Every row comes from one small tree of marks. Brackets hold a mark, then the marks that hang from it, in alphabetical order. Every link used is in the known rows. Which tree was each row made from?
In the rows, 128 means zero.
Known rows
(Y A (C S T)): [117 126 131 110 175 145 123 116 187 101 157 170 178  97 117 136 110  60
 115 142 118]
(H (T (C Y) M S)): [116 143 112 171 180 126 104 103 140  83 158 190 127 107 175 142  96 125
 163 131 156]
(T (C H S (Y A)) M): [110 135 148 143 200 116  95 116 189 100 162 188 143  99 120 113 122  84
 124 163 182]
(S (C H (Y A)) (T M)): [129 122 157 156 159 101  91 113 157  67 131 185 132  85 102 154 139  93
 110 139 182]
(H (C (T M) Y)): [135 112 122 156 156 130 121  82 132 114 127 166 167 128 133 130 113  96
 104 144 146]
(H (C (T M S) Y)): [134 120 117 170 153 142 112  86 141 110 133 179 157 109 161 134 127  97
 126 141 130]
(C H (S (T M)) (Y A)): [114 115 135 166 164 105 101 112 164  61 145 183 136  86 117 149 128  59
 135 160 163]
(A M): [120 151 131  95 144 151 130 101 162  78 154 152 140 123 118 157  48  81
 101 118 159]
(H (C S T)): [121 114 131 157 174 167 133  90 147 127 146 163 184 115 138 127 105  68
 103 143 115]
(Y (A M) (C (T S))): [127 148 137  95 137 150 125 118 201  88 172 170 152  85 123 153  88  71
 121 124 135]
(H (C S T (Y (A M)))): [124 110 146 125 145 140 143  86 169 116 154 166 162 106 134 113 100  46
 107 158 141]
(T (C S (Y A)) M): [111 123 130 114 201 129  95 109 179 104 149 168 146 102 137 130 126  88
 137 150 166]
(H C (T M S)): [113 146 117 179 148 128 122 100 118  98 165 157 129 103 171 160 132  97
 143 109 130]
(Y A C): [121 163 140  78 155 118 120 131 175  81 166 166 151 116  89 146 113  67
 115 113 138]
(S (T (C Y) M)): [139 117 125 144 177 134  91 102 156  81 134 181 140 106 119 161 100 109
 130 135 165]
(S (C T)): [125 126 137 128 179 171 113  98 155 105 122 164 174 116 131 153  79 112
  92 127 142]
(C H S (T M)): [107 115 122 183 192 152 113  96 173 100 144 169 165 108 141 140  85  86
 103 159 154]
(H (C Y)): [132 144 134 126 143 122 128 103 123  99 143 176 162 135 112 118 107  72
 108 130 137]
(C H (T S) (Y (A M))): [114 149 151 137 136 132 124 114 190  73 167 199 138 103 133 123  71  67
 127 163 164]
(Y (A M)): [110 159 147  70 144 133 130 115 179  77 165 142 131 120 111 157  79  65
 109 119 164]
(H T): [102 154 123 142 160 128 135 107 123  72 156 158 140 132 142 159  72  88
 132 118 139]

Which tree is each row?
[119 113 120 173 185 139 113 103 182 105 153 182 175  92 118 135  94  81
  92 149 146]  (Y (C H S (T M)))
[129 114 123 174 165 126 102 111 171  76 154 184 155  71 104 161 110  70
 108 131 145]  (Y (C H (S (T M))))
[110 175 149 138 123 106 136 131 178  66 200 188 120  86 126 136  82  65
 131 120 157]  (Y (A M) (C (H (T S))))
[106 141 151 123 149 116 130 111 182  73 167 185 137 104 115 113  72  45
 109 160 176]  (C H S (Y (A M)))
[106 172 152 135 150  89 133 140 158  71 186 183 141 111  98 131 104  65
 120 124 154]  (Y A (C (H T)))
[129 143 129 151 153 168 123 102 147 114 154 175 169 114 145 138 109  81
 124 130 112]  (H (C (T S)))
[124 159 152 124 138 138 124 125 211  84 184 192 148  83 111 133  79  63
 110 137 150]  (Y (A M) (C H (T S)))
[111 160 119 186 151 108 115 120 150  73 178 193 132  89 142 149 108 100
 134 115 148]  (Y (C (H (T M S))))
[129 144 115 126 155 161 115 115 171  92 156 190 172 100 134 151  89  89
 126 125 111]  (Y (C (T S)))
[119 151 142 104 158 134  98 122 158  79 140 191 144 100 143 137 126  97
 140 133 146]  (T (S (C (Y A))))
[140 130 135 131 171 143 100 112 154  78 138 196 152 112 106 145  84  92
 135 138 150]  (S (T (C Y)))
[111 139 123 178 169 152 103 108 170  89 152 181 150 107 148 152  94 100
 121 145 149]  (C H (T M S))
[127 119 126 153 166 147 122  86 144 120 136 143 163 124 129 153 120  94
  96 127 139]  (H (C (T M)))
[115 159 127 166 142 136 135 110 116  95 170 174 140 113 159 142 111  83
 143 111 118]  (H C (T S))
[114 123 121 132 211 164  97 101 174 113 149 158 151 104 141 149 101 104
 118 132 157]  (T (C S) M)
[115 110 111 187 162 110 132  82 105 103 146 167 146 109 166 130 117  82
 130 136 141]  (H (C S Y) (T M))
[123 137 113 139 156 157 115 105 151  80 137 201 163 121 158 140  78  94
 140 150 125]  (C (T S) Y)
[125 131 129 147 151 124 109 101 157 109 145 173 149 105 152 134 154  81
 141 144 135]  (H (C (T M S) (Y A)))
[ 98 161 120 193 158 119 115 112 138  70 172 180 121 107 162 155  97 100
 145 125 157]  (C (H (T M S)))
[104 168 134 160 152  93 114 133 166  70 191 184 122  85 135 150 135  85
 145 118 153]  (Y A (C (H (T M S))))
[115 158 142 124 155 124 123 115 167  79 179 189 116  99 157 135  78  89
 158 134 165]  (H (T (C (Y (A M))) S))
[113 128 114 173 164 125 103  95 120  77 133 183 127  93 191 159 109 131
 142 121 151]  (H (T M (S (C Y))))
[110 123 150 142 159 130 134 100 191  85 154 183 154 104 124 111  61  49
 106 176 168]  (C H S T (Y (A M)))
[109 147 158 132 194 123 105 128 187  98 169 203 155 109 110  97 105  67
 126 166 170]  (T (C H S (Y A)))
[113  94 105 158 186 149 113  83 152  96 122 172 168 113 163 143  88  93
 122 160 140]  (C S (T M) Y)
[ 98 141 134 167 174  92 123 119 166  83 180 171 137  86 127 142 125  71
 125 133 154]  (Y A (C (H (T M)) S))
[108 151 124 148 180 112 102 117 156  81 168 181 117 100 172 146 127 110
 175 132 164]  (H (T (C (Y A)) M S))
[102 124 127 153 200 109 110 103 157  96 157 170 134 101 165 135 121  94
 155 146 167]  (H (T (C S (Y A)) M))
